Each row comes from the steps of one path. Every step used is in the known rows, and no mark comes twice. Write the path behind each row, first mark first.
Known rows
M/D/F/L/N: [ 23 -11   3  -7 -15  -5   3  10  -3  -9  -3  15 -23   4   5   5  23   4
   4 -10 -19   7 -15   3  14 -18  -4  12   4  -7  -8 -30   2 -24  22 -35
  34   9 -31  -1 -15  12 -41 -33  -2   2   4  15 -19  -3 -13   8   4  31
   4 -29]
Q/F/L/V/W: [  5   7 -16 -16  11 -29 -29   7 -11 -26  -1  -3 -14   4  -8 -11   3   3
  21   4  30  -2   1  -9   2  10  -3  24   9  -9  -5 -40  29   4  17 -12
  -4  -5 -19  24  -4  -4  -1 -17  18  10  18 -34  15 -24 -29  -3  10  -7
  10  20]
L/V/W/X: [ -4  -4 -37 -24   2  10 -10  -2   6  -9  -8  -9  -5   5   3  -5 -12 -16
  27   7  -4 -10   2 -12 -16   6 -13  23   0 -21  13 -34   9  19  10 -12
 -30  10 -27   2  34   7   9 -20  22  10  31 -20  10 -29 -37  24   6   1
  -5   0]
Q/F/L: [ 11   4 -12   0  10 -50  -2  12   8 -19  10  -2 -17   2  -3   1  11   5
   2  10  17  16 -16 -15  10 -17 -19  12  18 -22  -2 -21   1  -5  -3 -10
  26  -7 -21   0 -21  -8  -5 -14  -2   4   9  -7  15  -5 -37  -1   6  14
   7  18]
M/D/F/L/V: [ 23  -8  11 -10 -16  -9 -43 -10 -15 -15  -5  23  -8  10  -4   9  20  -8
   0   6 -21 -19  -2  -7  -6  11   7  17  -4   0 -15 -35   4 -10  30 -25
  28   4 -28  16 -32  12 -18 -37  -4   2  13 -11 -20  -9 -10  11   6  -6
  12 -25]
F/L/V/W/N: [  0  -9 -33 -20   5  -6  -7 -10 -13 -12 -23  -3 -22  -5   2  -3 -13   0
  22   2  16  -7  20   9  -8   4  18  29   0  -4   1 -40  30   4   2  -8
 -39  -4  -5  15  -2   5   3 -29  10   7  14 -38   5 -19 -32  11   2   5
  16  16]
Q/F/L/V/W/M: [  2  18  -1 -12  24 -26 -15  -6 -17 -30   3  -4  -9   2 -12 -16   0   7
  15  -4  40  -2  10  -9   7   3   5  18  10  -2   3 -31  36   4   9   6
 -36 -16   6  33   1  -7  -8 -20  21  18  13 -30   4 -25 -29 -18  21   1
   3  24]
X/W/M/D/F/L: [ 11  10  39 -12  -3 -16 -11  -1   1 -21  12  31  -8   0 -21  -4  31  18
  -7  -7 -21   5   4  32   3 -25   2  10  14  21  -8 -33  10  -6  23  -5
  48  -6   7   7 -11  12 -30 -17  -4  12  -4  -5 -24   3   1 -10  17  30
  10 -17]
D/M: [  6  -6  -8  -5 -20  -7  -7  19  31 -13   9  -1   9   4  -9  10   6   3
   0   6 -32  15   7 -18   5 -28   8  13   0 -29   7  -9 -35  18   7 -19
   9  20 -48  -3  -2   7   7  -9 -14   5  -5  -7  19  -5 -43  36  16  10
 -15   8]
D/F/L/N/W/S: [ 24  -7 -23   8  -7  -6  18  12   2 -34 -12  44 -44   9  24  -3  20   1
  22 -24 -30  16 -20   8  -2 -20  24  23  36  -8  11 -10   8  -9   8 -21
  15   8 -30   8  -1  -3 -26 -19  -2   5   8   1 -22 -22  -6  -3 -36  49
  15   5]
V/L/F: [  3   4 -16 -43 -21   1  20  23  11 -13  15  -9  -6  33  -6  16  -9   7
  13   3   9  -9  30 -13  14  -6  15  26   0 -48   0 -21 -10  27   4 -14
  25  10 -18   4 -46  13  -8 -22  -2   7  14 -33  23   6 -37  14  17  23
 -11  21]
M/D/F: [ 13   4   7 -14 -16   0 -17   9  14 -10  -3  14   3   7  -9  18  14  -2
   0  16 -38  -2 -10  -1  -5  -6  -1  10   1 -14  -5 -18 -19   7  19 -12
  70  10 -24  -9 -15  12 -22 -17  -2   8  16  18 -19  -7 -25  29  16  18
  -8 -21]
M/D/F/L: [ 22  -3  14 -11 -14  -7 -21   1   0 -10  -5  13 -14  -2  -8   7  17  -1
   0   8 -25   0  -8  -1  -1 -10  -9  15   9  -1  -8 -26   1 -13  22 -18
  67   3 -30   0 -25  13 -25 -25  -7   3   6  -3 -21   2 -17  12   8  14
  13 -27]
X/W/M/D: [-10  24  29 -12   4 -13   6  13  26  -1  32  16   5   8 -24   4  10  31
  -8   4  -1   1  18  19  10 -24   8  10   5   2   4 -17  -4  12  15  -4
  41  -2   5   0   0   8 -10 -11   1  22  12   5   3   9  -9  -8  24  23
  -8   2]
X/W/M: [ -9  20   9 -11   1 -14   5  12  26 -13  36  17   4   6 -19   0  10  29
  -6   1  -1  13  20  16   5 -30   9   8   8 -14   6 -16 -25  19  -2  -2
   5  -1  15  -5   7   9  -3  -6  -4  16   6  -3   5  -7 -26 -13  17  28
  -9  20]
X/W/N: [-12   5 -20 -11   1 -33  22  12  24 -14   6  19  -8   6  -3   7   6  31
   4   9 -13  16  10  35  -3 -25   9  11   3 -15   3 -19 -17  22 -10  -5
  14   2   6 -20  -3   8   5  -9   0  12   9   6  14 -11 -31  21  -3  34
   1  28]
F/L/V/W: [  3  -6 -15 -27  -7   9 -35  -2  -9 -10   4   1 -20  -2 -12 -11  -5   1
  17   7  21 -10  23  -8  -1   9  10  24   4  -5  -4 -49  19   5   9 -25
 -16   5 -21  26   2   9   4 -24   5   3  21 -50  12 -11 -28  -1   9 -12
  13   6]
F/L: [  5 -11 -15  -8  -8  -9  -4  10  12  -7  16  -2 -25  -2  -5   7   4   5
  -3   8   8  10   6 -17   0 -21  -2  12  12 -21  -1 -25 -11  -6  -7 -23
  18   2 -23   0 -15   1  -2 -18 -13   2   6 -22  12   5 -33  -1   7   5
  12   7]
S/W/M/D/F/L: [ 24   7  27   8   0  10  -5  -1  -5 -18   7   5 -12  -8 -10  -7  35  -6
  -3  -8 -19  -4   2  11  -8 -17  -1   9  10   3  -1 -35  10 -10  -6  -3
  36 -21  -5 -10  -5  11 -41 -28 -10  10   4  -7 -24   4   7 -12   4  -4
  26 -30]
D/F/L/V: [ 20 -12 -11  -7 -22  -9 -43  -9 -10 -29  -3  21 -12  12  -3   3  26  -9
   5   4 -19  -9   1 -13  -6  11  14  19   1 -17 -11 -36 -18  -4  11 -25
  -6   7 -18  16 -23  14 -11 -29  -2  -3   9 -16 -16 -21 -24  12   1  -1
  10  -8]
V/L: [ -2   7 -18 -41 -14  -8  -9  32   8  -9  13 -13  -8  15 -13  16  -7   4
  10  11   7   8  13  -6   2  -5   3  17   1 -45   7 -20 -13  29  -5 -17
  18  10 -17   2 -32  10   6 -16   2   3   9 -24  15   0 -42   8  16  11
  -7  19]
D/F/L: [ 21 -12  -7 -15 -18 -11 -21   8   3 -27  -1  11 -19   1  -5   5  23  -5
   6   6 -25  13 -10  -5  -4 -17  -2  16  10 -18  -4 -30 -20  -6   1 -16
  30   8 -15   0 -15  10 -12 -22 -10  -5  -1  -8 -16  -8 -35  12   5  18
  12  -9]
N/W/M/D/F: [ 12  30  28 -12  -3  20 -13  -2   8 -17  11  36  -1  10  -8  12   3   1
  -3  -4 -36  -6   1  -5 -10 -16  10  18  20  -1   4  13  -3  18  18  11
  34  -1  -3  15   0  16 -21  -4  -4  20   7  16 -17  -7   0   7  -2  31
 -15 -16]
N/W/X: [ -1   3 -28  -7   1   8  14   6  23  -8  17  18 -18  11  14   6 -16  -9
   9   0 -28   6 -10 -19 -14 -26 -20  26  28 -25  23   6  -7  21   0  -1
  -5  10 -33 -11  26   3   8   0   3  10  17   3  22 -13 -21  16 -25  22
  -7   3]
Q/F/L/N: [ 11  -2 -22   4   9 -45  21  22   3 -20  15  -1 -25   8  10  -4  13  16
   8  -7  22  24 -20 -13  22 -25 -10   8  13 -24   0 -23   2 -16   1 -26
  -4  -3 -25  -2 -10 -10 -15 -19   6   5   5  15  11 -10 -33  -4  -1  30
  -2  21]

Which path is each row?
[  7  -6 -34   9   4   9  21  14  20  -3  15 -13 -12   1  11  -7   8 -15
   8  -1 -24   2 -11  -7 -19 -23 -29  10   8 -33  18 -32 -17   9 -26 -12
   3  -5 -28 -41  32   5  -6 -18  -2   7  23   1  13  -9 -22  15 -16  -4
  18 -14]	S/W/X
[ 13  -9  -8 -31 -17   9 -51  -6 -16 -28 -13  13 -15  -2  -9 -11  13  -9
  24   2  -9  -8   9   4 -11  14  15  26   3  -4 -11 -51  11   2  18 -19
  -3   9 -18  24   0  16 -10 -24  10  -2  12 -30 -17 -27 -23   9   4  -5
  13  -6]	D/F/L/V/W
[  6  13  13  -4  10  12  20   3   0  -1  35  28 -31   8   3   1  -6  19
  -6 -25  14   1  14  -9  17 -37   9  20  28   2   7   4  27 -12  14 -17
 -16  -7 -15  19  -1   0 -28 -23  -5  17   4  -3   3  11  13 -27 -12  38
   1  -9]	F/L/N/W/M/D
[  1   1 -32   9   7  -5  27   9  21  -9   1  -8 -12  -5  10   2   6   2
   8   6 -12   3   5  12 -18 -19   2   9   5 -32   9 -22 -21  16 -35  -3
   3 -14  -1 -37   4   8  -4 -19  -6   6  18   4  15  -7 -28  21 -16   4
  17  12]	S/W/N
[ 10  -5 -31 -13  18 -36  -9  -4 -12 -23 -13  -8 -18   4  10 -17   1 -13
  32  -2  17   0 -15  -7  -3   3 -29  23  12  -5   9 -43  43   0  20  -6
 -26  -4 -31  11  19 -11   0 -21  26  15  20 -24   8 -34 -28   8  -1   0
  16   7]	Q/F/L/V/W/X
[ 21  17  34  -7   1  13 -13 -10  -6 -20   8  38 -20   4  -7   7   8  -1
  -5 -10 -27  -2   3  -1  -3 -22   6  22  33  16   3   0  19  -3  19   6
  28  -5  -8  21 -11  11 -29 -14  -6  12  -2  -4 -20   4   9  -9  -9  24
   3 -21]	N/W/M/D/F/L
[ 13  -1 -32   7   1  -4  32  16  11 -19   6  32 -45  12  21  -3   4  11
  13 -21   3  11  -6  -2   4 -28  24  25  34 -11  16  -4  15  -4  -2 -25
   1   4 -33   6   2 -12 -13 -22  -3   9  15 -15   4  -6  -6 -17 -35  43
  16  16]	F/L/N/W/S
[ 20   4  23  -3  -6  -6 -33 -20 -21 -23   1  21  -1  12 -12   5  20  -6
  -5  -5 -15 -19   2  -9  -2   3  13  16  -2   5  -6 -25  12  -8  23  -6
   0  -9  -4  25 -29  13 -27 -33   0  11   6 -10 -29  -9 -11  -3  19   5
   2 -21]	W/M/D/F/L/V
[ 15   7   1  -4   0   8   5   2  -8 -35  17  41 -27   9   6  -2  11   8
   5 -26 -19  13  -3  -1   6 -34  16  19  31  -5   5  -2   2  -8   3  -5
 -35  -3   2  16   8   9 -30 -18  -2   7  -6  10 -19 -14  -4 -15 -20  49
  -6  -4]	D/F/L/N/W/M
[  7  -7 -18  -6  -3   9   8  13   6  -8  32  27 -42   5  13  -1  -4  13
   5 -12   6  12   5 -11  12 -35   5  25  27 -14   3  -5   0  -9   1 -32
 -22   9 -31   8   7   6 -11 -13  -8   0   4  -7  17   1  -5 -10 -34  36
   4   6]	F/L/N/W
[  9  24  17  -8  -1  20  11   7   3 -18  14  39  -7  15   0   7   3  12
  -2 -20 -32   1  -4   0   6 -26  14  17  21  -7   7   9  -2   7  21  -1
   4   1  -7  12  12  14 -36 -12   6  19   6  38 -22 -10   4   2 -10  52
 -24 -16]	L/N/W/M/D/F
[  0  15  16 -22   9  16 -21 -12 -16  -1   6  -2 -10   1 -19  -6  -7   5
   6  -4  27 -18  32  -8   6   2  14  24   0  12  -2 -36  45  -1  20 -10
 -11 -11  -8  37  -2   2 -14 -30   6  19  22 -42  -4  -2  -6 -18  26  -7
   8  -6]	F/L/V/W/M/D
[ 22 -20 -27  -5  -7   4  13   6  -4 -27   1  32 -38   9  30  -6   8 -12
  20 -25 -42  17 -28  -1  -3 -31 -16  20  29  -6  10 -12   7 -17  10 -21
 -22  11 -36  -7  28   7 -24 -19   3   3   0  14 -12 -20  -7  14 -41  46
   6 -21]	D/F/L/N/W/X
[ 11  13  29 -25  -1  14  -9   1 -12 -17  -9   0 -12 -14 -24  -3   5   0
  12  -5  -7   6   8  13  -1 -14   4  18  14  18  -2 -33  31  -5  19   2
  38  -9  -1  20   0   5 -36 -21   4  11   5 -21 -28  -1 -13  -5  30  13
   9 -25]	V/W/M/D/F/L
[ -3  28  12 -35   3  11  20  25  -4   0  29  16 -14  25  -5   8 -15  16
   5 -21  19  -5  22   1  16 -24  16  24  17 -19  16  10  28  24  18  -9
 -11  -3  -9  23 -13   4 -22 -19  12  21   9  -1   7   7   8 -17  -6  40
 -18   3]	V/L/N/W/M/D
[ 20   1  17  -3  -5  -3  14   4 -12 -18   1  12 -16   5  -6   0  20   8
  -2 -18  -9   6  -9   2  17 -26  11   8   8   0   0 -18   9 -20  18 -19
   8  -7  -7   8 -12   4 -46 -33  -1   9  -2  21 -30  -1 -14  -6  15  40
   1 -24]	W/M/D/F/L/N
[  9  25  18 -29  -3  20 -34  -9  -7 -19 -12   9  17   7 -22  -2   2  -3
  16   0 -13 -19  14   7  -7  14  19  18  -7   1  -3 -31  16  21  30   5
  10  -6   2  24   4  14 -22 -21  19  15  21  -5 -29 -25 -16   7  27   4
 -11 -19]	L/V/W/M/D/F
[ -9   5 -37 -23   1  -3  -2  -5   2 -12 -18  -2  -4   3   1   3 -21   5
  22   7   5 -10  19   8 -13   7  23  25  -6 -19   3 -28   9  23   0  -4
 -35  -2  -1   7   6  12   7 -21  17   8  26 -16  10 -30 -42  29  10  11
  -4  20]	L/V/W/N
[ 17  24  23   4  -3  19  -1   1   9 -18  10   2   6  -1 -12  -1  26  -3
  -3  -2 -31  -6  -1   9 -15 -12   3   3   4  -9   3 -24 -12  10  -4   2
  42 -16   2 -16   3  14 -34 -24  -4  15  13  14 -24  -4  -3   1   7   3
   5 -28]	S/W/M/D/F
[ 16  -2   9 -31 -14  14 -52  -6 -17 -13 -16  10 -13  -1 -11  -3  11  -5
  19   3  -9 -17  10   4  -9  16   6  23   2  15 -12 -49  32  -2  37 -21
  30   5 -30  26  -8  15 -21 -27   8   6  17 -31 -20 -14  -7  11  13  -8
  16 -27]	M/D/F/L/V/W
[ -6  22  -9 -36   1  13  20  26  -6 -17  31  17 -14  24  -1   6 -15  16
  10 -23  19   5  24  -3  14 -26  23  24  16 -33  16   5   6  24  -3  -7
 -47   1   1  17  -6   5 -11 -13  12  15   6  -7  10  -7 -11 -14 -11  43
 -23  23]	V/L/N/W/M
